Every row comes from one small tree of marks. Brackets hold a mark, then the marks that hang from it, in alphabetical order. Every link used is in the known rows. Which tree was each row made from?
In the rows, zero is written as 128.
Known rows
[fure [daga [bera bimile] vokur] neto]: [ 71 100 104  94 141  51 159 123 167 106 140  92 131  52 120 170 149 181
 104 159 125 136 195 115  87 158  99]
[sumap bimile]: [123 133 116 110 128 113 167  96 163 117 144 120 125 131 112 124 110 125
 100  90 147 141 116 100  99 124 108]
[vokur tobal]: [106 122 114 101 127 115 141 113 197  94 125 131  99 124 131 125 128 118
 122 116 136 106 104 151 112 164 126]
[fure bimile [daga bera vokur] neto]: [ 45  94 100  80 175  52 162 140 167  94 159  80 127  60 122 183 163 174
 102 153 120 141 203  99  74 177 101]
[vokur daga]: [114 126 126 114 139  90 131 104 184 127 141  94 120 125 121 145 138 127
 123 149 150 119 119 135  96 131 119]
[bera kize]: [101 112 113 145 115 118 158 123 129 146 131 137 124 103 123 128 139 135
 110 127 144 125 118 144 138 147 138]
[neto [fure bimile]]: [ 97 137 113 107 136 104 170 127 162 101 155 111 102 113 142 104 142 111
 132 147 151 130 135 112  75 149 144]
[bera bimile]: [127 131 107 103 111 101 157 112 172 125 134 130 105  97 139 106 123 138
 116 129 143 139 141 136 108 131 111]
[vokur [daga bera]]: [ 98 125 136 121 152  82 142 106 173 122 159  84 123 108 115 171 145 126
 125 171 159 110 131 139  89 130 112]
[tobal [kize [sumap bimile]] [vokur daga]]: [137 111 101  87  92 138 177 112 204  94 150  80 141 153 108 144 101 148
 119  99 178 155 119  78 131 142 147]
[vokur [daga [fure neto]] tobal]: [ 93 121 111 111 133  97 137 122 233 117 120 127 111 130 106 150 167 137
 106 169 159  58  90 126  82 117 115]
[kize [bera bimile daga]]: [100 129 115  76 106  89 186 100 154 123 145 102 117  69 150 144 145 132
  82 144 164 172 149 135  95 109  79]
[vokur [daga fure] [tobal [kize bera sumap]]]: [102 105  88  83 109 123 170 127 227  94 155  96 112 128 139 150 116 118
  94 140 171  94  98 113  83 106 116]
[bera bimile daga [kize sumap]]: [114 101  75 106  93 113 222 108 122 161 141 123 125  47 129 127 130 150
  90 158 173 132 153 146 118 104 108]
[vokur [tobal [kize [bera [bimile fure]]]]]: [ 95 112  96  78  98 129 171 123 208  76 146 123  94 135 134 119 100 132
 106 104 153 134 105 127 109 152 126]
[tobal [kize [sumap [bimile fure]]] [vokur daga]]: [131 111  99  98  85 150 178 122 205  95 153  87 138 166 105 136  91 148
 109 102 180 153 109  70 134 136 154]
[daga bera fure]: [ 91 140 119 165 123 108 142 130 145 126 149 127 115  93 139 165 155 109
  95 173 160  80 123 126 101 112 112]
[daga vokur]: [128 111 122 119 110  88 130 120 150 113 140 111 113  72 132 144 119 118
 110 143 114 130 141 143 111 146 121]
[daga fure]: [112 140 107 156 107 118 129 128 158 132 126 140 112 116 147 132 145 110
  93 145 149  91 107 121 109 111 122]
[bera [bimile fure] [daga [vokur tobal]] kize]: [105  81 102 102  80 107 209 119 148 134 130 140  96  49  87 132 127 154
  84 199 148 105 143 165 115 121 109]
[kize bera [sumap bimile [vokur daga]]]: [133 123 107  69 118 104 202 112 198 122 194 101 141 103 149 155  97 126
  59  79 174 188 128  83  89  69  85]
[kize bera [sumap vokur]]: [123 129  98  93 103 111 175 130 173 120 183 118 132  86 187 149 108 117
  68  77 162 187 129 110 116  99 107]
[tobal [kize [sumap bimile]] [vokur [daga fure]]]: [136 116  96 104  81 144 175 122 206 101 145  92 139 152 112 145 110 142
 103 118 183 131 112  69 127 120 145]
[kize [bera [bimile fure]]]: [100 132 118  93 100 116 176 133 170 123 152 129 110 103 156 110 116 130
  80 120 154 176 130 118 111 107  99]
[bimile fure]: [102 133 112 149 110 132 136 131 157 122 139 137 110 143 137 114 110 118
  99 121 145 127  99 121 123 133 141]
[tobal kize vokur]: [119 126 115 117  81 134 134 118 182  82 123 104 122 152 123 141 130 146
 133 104 157 151 117 110 158 190 166]
[vokur [daga [bera bimile] fure]]: [106 130 124 125 132  86 156 118 187 135 154 107 112  94 117 159 154 131
 106 202 169  84 138 130  80  91  96]

Which tree is each row?
[101 108  77 154  94 127 194 121 108 165 135 129 134  66 135 152 149 124
  70 169 177  92 121 133 120  91 122] | [bera [daga fure] [kize sumap]]
[124 128  98  91  99 131 205 129 179 119 193 129 134 114 160 135  78 121
  44  60 173 192 115  74 107  71  99] | [kize bera [sumap [bimile fure] vokur]]
[130 106  93 131 106 123 197 125 164 155 164 139 136 104 116 143 118 140
  73 120 170 117 114 105 117  80 120] | [bera [kize [sumap bimile [vokur [daga fure]]]]]
[109 123  94  75 113 117 220 101 140 126 171  90 145  79 155 147 106 113
  56  94 177 183 134  91  88  81  78] | [kize [bera daga] [sumap bimile]]
[112 133 109 120 134  77 134 123 220 124 159 128 115 120 120 172 169 150
  89 146 164 106 117 108  86 105 115] | [sumap [vokur [daga [fure bimile neto]]]]
[ 61  77 111  84 164  73 180 139 140 103 167  82 114  53 123 170 140 154
 106 164 116 144 211 130  92 178 103] | [fure bimile [daga [bera kize] vokur]]
[ 84 141 102 149 120  92 161 137 166 136 142 142 120  75 126 157 172 149
  89 179 169  80 135 109  93  98 102] | [daga [bera bimile] [fure neto]]
[ 68 134 106 101 123  92 174 123 152 128 145 109 128  80 148 168 179 130
  63 151 169 142 131 106  84 103  87] | [kize [bera [daga [fure bimile neto]]]]
[100 109  61 133  84 111 218 126 130 175 128 144 133  44 124 138 161 162
  66 178 185  95 139 121 109  74 107] | [bera bimile [daga [fure neto]] [kize sumap]]
[ 98 104 109  75 135  91 170 102 229  78 160  86  98 118  96 160 123 144
 138 164 165  90 127 144  81 153 116] | [vokur [daga [bera bimile]] [tobal kize]]
[129 111 107  89  97  72 172  93 148 122 134 102 106  38 119 146 135 139
 101 183 140 130 168 154  91 122  90] | [bera bimile [daga vokur]]
[ 50 112  85  81 172  76 152 133 181 105 136  97 128 115 137 144 163 174
 105 108 132 151 172  90  82 177 115] | [fure bimile daga neto]
[107 123 127 126  94 121 140 122 198  91 138  88 125 143 104 177 153 146
 125 167 179 109 120 106 132 154 148] | [tobal kize [vokur [daga bera fure]]]
[ 96 111  94 102 108  92 160 132 179 119 130 127 111  95 127 113 117 169
  93 140 132 141 157 110 102 133 115] | [bera [bimile [fure [daga vokur] neto]]]
[ 55  69 111  65 166  78 187 140 166  87 162  88 104  59 116 167 139 154
 109 164 114 128 203 140  90 188 101] | [fure bimile [daga [bera kize] [vokur tobal]]]
[114 125 118  77  70 129 167 124 193  84 135 103 121 128 136 134 129 156
 113 105 165 190 136 104 151 165 136] | [tobal [kize [bera bimile]] vokur]
[122 109  89 138 103 123 176 131 143 147 159 143 130  90 143 137 119 136
  92 103 156 137 121 133 143 123 141] | [bera [kize [sumap vokur]]]
[ 65 122  95 136 128 109 136 133 169 117 125 122 127 144 133 128 129 159
  92 114 143 134 124  96 110 150 137] | [bimile [fure daga neto]]
[ 52 105  97 112 145  73 178 123 154 127 133 110 138  80 116 159 163 192
 105 145 149 132 176 116 105 159 112] | [fure [daga [bera bimile kize]] neto]
[ 78 133  90 129 129  91 157 117 151 132 129 118 121  88 125 166 187 136
  81 170 167  94 127 111  81 115 106] | [bera [daga [fure bimile neto]]]
[135 122  97  62 104  96 195 124 204 129 187 110 125  75 172 141 108 137
  72 109 171 186 146 113  97  75  88] | [kize [bera bimile] [sumap [vokur daga]]]
[110 105 116  98 111  84 153  93 158 101 128  99 106  62 114 166 140 119
 104 171 134 106 136 163  95 149 105] | [bera [daga [vokur tobal]]]
[100 113 117 122 122 108 186 108 175 110 172 133 123 138  97 157 103 157
  70 100 161 147 135  94 108 118 112] | [sumap [bimile [fure [daga [bera kize]]]] vokur]
[ 89 132 140 117 128 105 148 141 203 119 133 109 128 119 105 173 195 155
 111 183 173 112 132 103 119 138 125] | [tobal [vokur [daga bera [fure bimile neto]]]]
[120 101  99 121  87 109 136 132 189  88 133 128  95  89 124 149 120 114
  98 161 126  71 115 132 102 136 128] | [daga fure [vokur [tobal kize]]]
[ 91 105  96 104 125  91 149 157 201 106 133 143 100  70 117 151 164 136
  83 169 123  74 129 113  83 130 109] | [daga [fure bimile neto] [vokur tobal]]
[ 88 136 104  96  99  89 184 114 160 135 135 119 124  67 147 151 169 142
  64 160 174 143 138 115  89  86  77] | [kize [bera bimile [daga [fure neto]]]]
[ 73 100 110 105 139  87 179 115 144 119 143 100 120  82 130 146 135 162
 113 149 142 139 185 139 109 159 107] | [fure [daga [bera bimile kize]]]
[111 135 136 127 103 112 128 130 206 127 108 120 132 135 110 152 183 153
 110 165 167 113 111 107 133 134 135] | [tobal [vokur [daga [fure neto]]]]
[ 96 132 118 130 122 108 168 127 156 119 160 128 105  95 129 134 121 132
 107 156 158 123 141 132 108 126 113] | [daga [bera [bimile fure]]]
[ 92 126 109 118 131  94 172 109 196 101 167 131 130 143  99 165 116 168
  68  90 163 146 128  73  94 118 110] | [sumap [bimile [fure [daga bera] neto]] vokur]
[127  98  96 104 116 122 203 116 183 136 163 136 129 107 107 139 109 143
  88 104 164 126 112 121 117 109 122] | [bera [kize [sumap bimile [vokur daga tobal]]]]
[ 50 121 103 141 137 103 145 134 161 112 140 114 130 131 128 149 135 158
  93 131 150 126 135  99 106 150 132] | [bimile [fure [daga bera] neto]]
[ 89  98  95 101 130  89 190 118 156 119 162 106 124  74 143 154 123 164
 100 132 150 147 188 132 112 143 109] | [fure [daga [bera bimile [kize [sumap vokur]]]]]
